What can hang from each mark:
k630: k300 k956 k971
k933: k189 k625
k625: k933 k956
k956: k625 k630
k189: k933 k956
k586: k712 k971
k971: k586
k300: k630

Known rows, with every way that one mark hangs from another:
k956(k630(k971)): [ -4.6  29.5  -8.3 -45.0  13.1 -25.3 -28.8  29.0  -9.6  -9.6  -9.9  18.0
  -7.7 -16.1 -26.0  13.1  -4.3   4.3  10.3 -32.3  40.9  30.0  30.0 -23.6]
k956(k625(k933)): [ -1.6  24.5   4.2  10.5  28.0  -7.3 -41.2  14.3  13.6  10.4 -11.8  -0.4
 -15.8 -23.1 -31.7   8.5 -40.2  46.1  22.2   2.9  46.5  21.8  51.2 -10.7]
k933(k189(k956) k625): [-14.9   5.6   7.7 -21.2  20.2  16.8 -51.1   8.2  14.6  27.4  23.3  15.5
 -24.8 -40.8 -27.2   1.6 -38.5  44.3  23.4  -2.0  51.4  47.3  28.4  -9.6]
k956(k625(k933(k189)) k630(k300)): [  2.4  12.1  16.6 -17.8   7.7 -37.0 -41.4  13.3 -11.7  19.0  -4.0   4.5
 -13.6 -29.0 -30.7   6.7 -25.1  21.8  20.3 -10.5  49.3  30.4  59.3 -17.0]
k625(k933 k956): [ -1.8  15.7  -5.2  -4.6  19.0  23.6 -37.1  10.2  20.0  16.1 -14.7   2.5
 -18.1 -20.0 -38.1  11.1 -23.2  53.8  19.6   1.4  43.2  36.8  50.5  -5.5]
k625(k933(k189) k956(k630)): [ -9.5   1.2  -9.2 -32.3  -0.7  23.4 -42.3   6.6   7.9  23.2  -3.8   7.0
 -14.8 -24.9 -44.7  12.1 -18.7  43.9  16.1  -3.1  49.0  50.7  66.8  -7.7]
k956(k630): [  3.5  19.7 -12.5 -30.0   8.8 -11.7 -31.6  28.3 -20.9 -17.5 -21.3   8.9
 -10.1 -16.3 -25.5   7.9 -19.2  19.4   7.2 -21.1  33.3  25.3  35.1 -20.0]
k956(k625 k630(k300 k971)): [ -1.2  31.6  16.5 -37.9  15.2 -64.0 -25.1  26.1 -13.2  -1.5  -7.4  15.6
  -7.9 -16.7 -19.8  11.4  -3.1  -8.1  20.4 -23.9  49.5  17.6  36.6 -27.7]
k933(k189 k625): [ 13.3  18.2   0.9  -8.7  19.0  -4.1 -47.7   8.8   4.6  17.9   4.1   5.5
 -22.4 -30.9 -30.0   6.8 -38.3  42.4  20.8  -5.6  42.4  43.3  29.2 -10.6]
k300(k630(k956(k625))): [ 17.4   6.0   9.4  11.2   5.4 -21.2 -34.5  14.2  22.0 -11.3 -10.0  -1.5
 -11.1 -20.1 -36.1  -1.6 -35.6  32.1  27.5  32.2  38.0   1.4   6.4 -25.7]
k956(k625 k630(k300 k971(k586))): [  8.6  41.2  15.5 -25.8  -1.3 -66.0 -20.9  20.0   0.7  -1.1  -4.1   5.4
  -8.7 -14.0 -23.5  11.7   5.5  -5.5  17.7 -38.9  51.2  31.0  36.4 -24.1]
k956(k625(k933) k630): [-13.1  18.8  -1.7 -13.4  15.0  -0.4 -35.9  16.3   0.1   4.7 -13.6   3.0
  -9.0 -18.1 -31.1  10.1 -33.0  32.4  16.6  -2.8  48.8  24.0  66.0 -14.6]
k933(k189): [ 19.2  16.5  -3.8 -11.2  13.5 -24.3 -46.9  20.1  -7.0   0.2  -5.8   6.3
 -20.4 -31.0 -34.1   6.0 -30.9  35.9  14.3 -15.5  35.3  36.9  21.9 -14.3]
k630(k300 k956(k625) k971(k586)): [ 35.0  34.2  28.0   4.3   6.1 -76.9 -25.4  15.0  22.0  -8.4  -9.7   0.2
 -14.0 -20.6 -23.2   4.0  -5.1  -0.3  24.7 -11.8  46.8  16.2  11.6 -25.1]
k189(k933 k956(k625)): [-35.3   6.7  17.0 -10.4  32.8   2.3 -47.3  10.8  20.2  16.6  16.3  16.2
 -23.7 -40.5 -18.8  -0.5 -37.4  44.7  28.4  -0.6  61.7  17.3  33.4 -14.8]
k956(k625(k933(k189)) k630): [ -8.4  10.3   0.8 -17.0   7.6  -6.9 -46.3  10.4   0.8  16.8  -0.7   4.1
 -12.3 -27.9 -38.6   9.7 -37.3  36.2  18.7  -2.7  51.8  35.3  66.8 -12.9]
k956(k625 k630(k971)): [-12.4  29.5   0.2 -37.0  15.3 -34.4 -30.6  23.5  -1.3  -2.9  -3.6  15.0
  -6.5 -15.3 -27.5  15.0 -14.3   5.3  17.8 -16.6  51.5  23.2  45.3 -24.1]
k630(k956(k625) k971(k586(k712))): [ 26.4  47.1  11.9  22.8 -10.0 -29.8 -25.2   9.3  49.1 -12.4  -5.1  -6.4
 -19.1 -11.1 -41.4  11.3   7.3   6.2  16.8 -13.8  48.2  15.4  22.9 -11.8]
k933(k625): [  7.9  26.5  -1.5  -4.7  26.6   2.6 -37.0  14.7   3.2   5.7  -9.4   4.6
 -19.0 -21.1 -22.1   7.3 -33.6  39.1  18.6  -6.2  38.5  31.1  27.5 -12.4]
k933(k189(k956)): [ -8.0   4.1   3.0 -23.5  16.0  -2.3 -50.4  19.4   2.9  10.1  13.7  17.0
 -22.8 -40.5 -31.3   0.5 -31.7  38.5  16.7 -12.0  44.0  40.7  21.7 -13.7]
k625(k933 k956(k630(k971))): [-20.9  19.8  -7.7 -42.5  10.1  15.5 -29.0  13.4  17.7  18.5  -6.0  15.2
  -8.7 -14.7 -37.3  17.0  -0.6  24.9  17.6 -15.4  52.9  42.6  60.2 -13.1]
k625(k933(k189) k956(k630(k971))): [-16.6  11.4  -5.3 -45.7   2.1   9.3 -39.5   7.4  18.3  31.2   6.5  16.3
 -12.2 -24.9 -44.6  17.5  -2.9  28.3  19.7 -14.8  56.5  55.6  62.5 -11.5]
k189(k956): [-11.1  12.9   1.2 -19.6  23.5   1.9 -40.1  24.8   2.2  -2.7   0.9  16.1
 -19.6 -30.1 -24.7   0.8 -27.0  35.1  14.5 -13.0  40.6  29.1  19.0 -15.6]
k586(k971): [ 22.2  38.0  -0.8   8.3   6.6 -32.4 -29.6  20.7  22.6 -11.1 -17.3  -1.9
 -22.6 -17.0 -35.1   7.9 -14.0  37.8  17.1 -25.1  29.7  20.4  15.8 -11.8]

Rows:
[-25.7  -0.4   1.5 -44.9   7.9  24.0 -46.6  10.2   1.8  21.7  22.4  19.1
 -17.9 -35.3 -26.2   2.6 -31.3  31.2  17.3  -7.3  53.4  48.6  43.2 -14.1] : k933(k189(k956(k630)) k625)
[-19.6  22.3  -4.7 -49.8  11.2  15.6 -27.1   8.4  17.3  20.6   2.9  17.2
 -10.9 -12.6 -28.8  18.3  -3.4  19.7  21.7  -8.8  55.8  44.8  51.7 -14.8] : k933(k625(k956(k630(k971))))
[ 28.1  25.6   3.5  -0.1 -10.4 -27.2 -24.3  15.0  37.6  -9.6  -3.1   1.4
 -10.7 -18.5 -38.3   1.9  -1.3  18.2  21.0  -5.8  37.8  25.6 -13.2 -25.0] : k300(k630(k956 k971(k586)))
[-10.1  38.6   1.1 -16.0   1.8 -16.1 -28.1  10.9  25.4  13.0  -0.7   2.5
  -7.2 -15.4 -35.6  15.9  -9.4  20.2  17.4 -27.5  58.4  40.3  60.5 -14.5] : k956(k625(k933) k630(k971(k586)))
[ -9.7  21.6   8.6 -43.3  10.6 -15.0 -23.6  16.0   5.0  20.5  -9.6  15.3
 -10.1 -15.4 -28.7  13.6  12.3  11.2  19.5 -22.8  50.5  37.6  51.6 -17.4] : k625(k933 k956(k630(k300 k971)))
[-12.8  10.4 -11.2 -28.7   6.6  29.9 -32.2  12.8   6.1  10.7 -16.7   5.7
 -11.3 -14.9 -36.6  11.9 -15.0  40.7  13.7  -4.8  44.9  38.3  65.5  -9.4] : k625(k933 k956(k630))
[  6.0  31.5   7.8 -45.8  12.9 -55.8 -23.6  31.8 -23.2  -7.9 -13.3  18.3
  -9.2 -16.9 -18.1   9.6   5.3 -10.0  13.2 -39.9  38.7  24.6  21.8 -27.3] : k956(k630(k300 k971))
[  5.3  21.6  14.9   2.8  26.6 -26.0 -37.8  12.2  32.0   5.5  -8.1   6.9
 -11.3 -24.4 -30.7   7.2 -29.2  23.2  26.7  13.7  51.3  13.4  36.1 -19.7] : k630(k956(k625(k933)) k971)
[ 24.4  13.4  26.6  17.1  22.4 -41.0 -35.7  14.0   8.3  -0.5 -22.3  -2.1
 -15.2 -25.4 -22.1  -1.4 -31.8  24.4  25.7  16.9  41.6   3.2  33.1 -20.2] : k630(k300 k956(k625(k933)))
[-16.3   7.7  15.1 -34.5  14.0   7.2 -30.2   2.3   0.7  26.8  -2.1  10.9
 -20.5 -23.8 -14.4   6.1  -8.3  29.5  27.2  -8.4  56.7  30.7  47.1 -13.9] : k189(k933(k625(k956(k630(k300)))))
[ 13.2  11.4  10.7  17.9  22.6 -11.5 -40.9  11.5  20.9  -2.6 -18.7  -2.6
 -14.1 -24.4 -30.7   3.0 -44.9  38.3  23.1  24.2  43.8   8.8  41.8 -16.0] : k630(k956(k625(k933)))
[ 28.9   5.0  28.2  12.9  15.1 -48.5 -46.1   8.3   9.0  11.9  -9.9  -1.2
 -18.7 -35.9 -29.4  -1.7 -37.9  27.2  27.8  17.6  44.8  16.3  35.0 -18.0] : k630(k300 k956(k625(k933(k189))))
[  2.1   5.4   9.7 -39.6  -0.2  -4.9 -35.3   4.2  -6.8  26.4   1.5   8.4
 -18.6 -23.7 -27.9   8.5 -10.8  24.4  22.7  -5.1  49.5  47.6  50.2 -13.0] : k933(k189 k625(k956(k630(k300))))
[ -8.9  30.9  18.0 -28.1  18.8 -44.8 -27.8  19.9  -1.5  14.7  -6.8  13.0
  -7.7 -19.3 -22.7  12.0  -7.1   3.0  22.4 -21.2  53.2  22.7  52.2 -22.1] : k956(k625(k933) k630(k300 k971))
[ 17.1  23.3  30.6   2.5  26.4 -55.4 -32.2  15.0  18.6   7.4 -11.7   7.1
 -12.6 -25.3 -22.6   3.7 -17.5   8.3  29.2   6.3  49.1   8.2  27.7 -23.6] : k630(k300 k956(k625(k933)) k971)
[  7.5  32.5   5.8 -41.4  -9.6 -35.4 -16.8  15.5   7.5   4.6  -8.1   8.9
 -11.6 -11.1 -29.6  14.4  23.1   2.6  15.3 -40.8  48.2  45.7  35.6 -18.7] : k625(k956(k630(k300 k971(k586))))
[-14.8   1.4  17.3 -45.7   7.7  -6.8 -40.8  12.8 -12.5  23.7  18.3  19.4
 -19.5 -36.4 -18.8  -1.0 -20.8  17.3  19.5 -15.2  50.7  44.4  34.3 -18.0] : k933(k189(k956(k630(k300))) k625)
[ 17.2   2.9  13.0  13.7  15.1 -18.7 -51.4   5.2  21.8   9.8  -5.5  -1.8
 -17.3 -34.4 -38.9   1.5 -47.6  42.0  25.4  24.8  47.8  21.7  42.9 -14.4] : k630(k956(k625(k933(k189))))
[-39.8   6.4   5.2 -25.6  17.2  18.7 -39.8  15.1   9.5  14.3   5.8  13.4
 -11.6 -27.4 -28.5   4.5 -34.1  35.0  19.2   0.3  57.2  27.8  64.9 -13.9] : k189(k956(k625(k933) k630))
[  8.7  54.5  -9.0 -16.3 -19.8  -9.4 -18.7  19.8  17.7 -11.4  -6.4   1.5
 -15.4  -5.3 -39.5  17.2  28.8  -0.6   2.1 -56.2  41.8  35.8  31.9 -10.2] : k956(k630(k971(k586(k712))))
[  3.6  16.3   6.3   6.8  19.8 -12.4 -51.4   8.5  15.5  22.7   1.7   0.9
 -18.9 -33.3 -39.5   8.3 -44.6  49.6  23.9   2.0  50.5  35.0  52.7  -9.0] : k956(k625(k933(k189)))
[-53.7  10.1  15.0 -48.7  23.1  -5.3 -38.8  14.6  18.7  19.4  25.8  29.2
 -14.1 -35.7 -18.3   5.8 -15.1  16.0  27.0 -17.0  71.5  22.7  42.6 -22.1] : k189(k933 k956(k625 k630(k971)))
[-16.1  -0.7  14.4 -38.4   7.1  -7.2 -42.6  18.0 -11.8  22.3   9.0  18.0
 -17.3 -38.7 -25.2  -1.0 -17.0  23.4  15.5 -22.3  47.9  42.2  43.2 -15.8] : k625(k933(k189(k956(k630(k300)))))
[-12.9  20.6  -9.4 -51.1   6.5  -4.3 -26.4  19.2   6.1   2.6  -7.1  17.9
  -9.0 -12.3 -33.6  16.9   4.0  13.7  15.5 -18.9  48.7  37.9  44.5 -18.7] : k625(k956(k630(k971)))
[ 10.2  13.1  17.1  -0.6  18.8 -31.8 -47.9   6.3  33.4  17.9   5.0   7.7
 -14.8 -34.5 -38.7   7.1 -33.4  26.0  29.0  14.0  55.5  25.5  38.4 -18.2] : k630(k956(k625(k933(k189))) k971)
[ 10.2  16.1  13.4  -3.3   8.8 -35.0 -31.1  15.2  32.8  -3.3   0.4   8.2
  -8.4 -20.5 -36.1   3.5 -19.4  16.5  31.6  22.1  46.2   6.5   1.4 -29.2] : k300(k630(k956(k625) k971))
[ 32.7  24.2  20.3 -14.9  20.3 -67.5 -28.1  27.3  -3.7 -14.7 -18.9  13.0
 -14.1 -23.0 -17.5   1.8  -3.4  -4.5  19.4 -11.8  34.1  10.9  -2.3 -29.2] : k630(k300 k956 k971)
[-45.5   1.7   6.9 -39.7  21.8  36.5 -40.8   8.2   8.2  22.5  17.7  21.3
 -20.1 -35.9 -11.9   0.2 -28.8  35.6  22.1 -10.9  60.5  31.4  40.6 -14.7] : k189(k933(k625) k956(k630))
[  5.1  21.8  12.7 -23.3  12.3 -50.5 -28.4  25.2 -25.2  -9.3 -17.8   6.1
 -10.3 -16.5 -19.1   6.1 -18.3   7.0  16.9 -14.0  41.3  14.3  41.7 -24.1] : k956(k625 k630(k300))
[-36.5   2.4  26.8 -34.5  19.9 -21.6 -37.3  16.3  -6.5  13.0  11.2  19.8
 -18.3 -36.5  -9.8  -2.7 -19.5  17.9  25.8 -14.3  61.8  13.4  39.4 -22.7] : k189(k933 k956(k625 k630(k300)))
[  2.8   7.2  -3.1  -7.9  10.9  16.6 -47.4   4.0  20.5  28.6  -2.0   3.5
 -21.6 -30.2 -45.3  10.8 -26.7  56.8  21.3   1.9  47.0  49.5  52.1  -3.6] : k625(k933(k189) k956)
[ -1.3  22.9   6.6 -52.3   7.0 -33.5 -21.4  22.5  -7.7   4.2  -9.9  18.3
 -10.3 -13.5 -25.0  13.3  16.1  -1.0  18.0 -27.0  46.2  33.6  35.9 -22.6] : k625(k956(k630(k300 k971)))
[ -2.2  21.3  14.2 -14.2  15.3 -31.1 -31.1  18.8 -12.9   6.5 -17.1   3.2
 -10.2 -18.6 -23.3   6.5 -20.9  19.2  18.7 -10.4  45.8  17.9  57.6 -18.8] : k956(k625(k933) k630(k300))
[ -8.0   3.3  -6.4 -39.6   0.3  24.7 -40.3   2.3   6.3  25.0   5.4   8.3
 -17.1 -22.4 -36.7  12.5 -22.5  38.7  20.4   2.2  52.0  53.1  58.7  -9.6] : k933(k189 k625(k956(k630)))
[-27.7  -1.9   5.4 -39.2   5.6  -5.0 -47.6  15.6  -1.1  10.0  18.5  17.5
 -14.8 -34.9 -32.5   3.8 -35.1  26.5  19.1  -3.5  56.3  35.0  50.7 -18.1] : k933(k189(k956(k625 k630)))
[ 14.2  38.5  -2.9  -7.7  -5.4 -21.4 -24.4  17.3  30.5   3.2   2.8   3.4
 -12.3 -16.8 -39.5   8.4   2.2  25.7  19.9 -29.2  40.0  39.3  -4.2 -19.8] : k300(k630(k971(k586)))
[-47.0   0.2  11.1 -34.1  20.1   8.5 -42.1  14.1   7.0  10.7  15.1  19.5
 -16.9 -35.3 -19.4   1.0 -30.6  31.6  23.0  -6.1  63.6  18.3  47.8 -18.4] : k189(k933 k956(k625 k630))
[ 32.4  40.1   3.9  17.6 -25.7 -10.2 -19.2  11.7  51.4 -10.9  -2.2  -5.2
 -17.4  -9.7 -48.4   6.1  23.8  10.4  15.4 -16.4  36.4  19.5 -11.2 -15.7] : k300(k630(k956 k971(k586(k712))))
[ 14.4  -4.1  13.3  16.3   1.1  -6.6 -46.8   2.3  34.2  17.2   3.5  -3.2
 -14.3 -32.5 -47.5  -1.6 -42.7  47.7  31.6  36.2  46.6  18.8  23.5 -18.1] : k300(k630(k956(k625(k933(k189)))))
[ 19.9  56.2   6.8 -16.5 -19.5 -40.7 -13.4  22.7   4.1  -9.6 -10.1   1.9
 -16.9  -6.4 -32.1  14.1  41.8 -14.7   4.4 -62.8  39.9  31.6  23.3 -14.2] : k956(k630(k300 k971(k586(k712))))
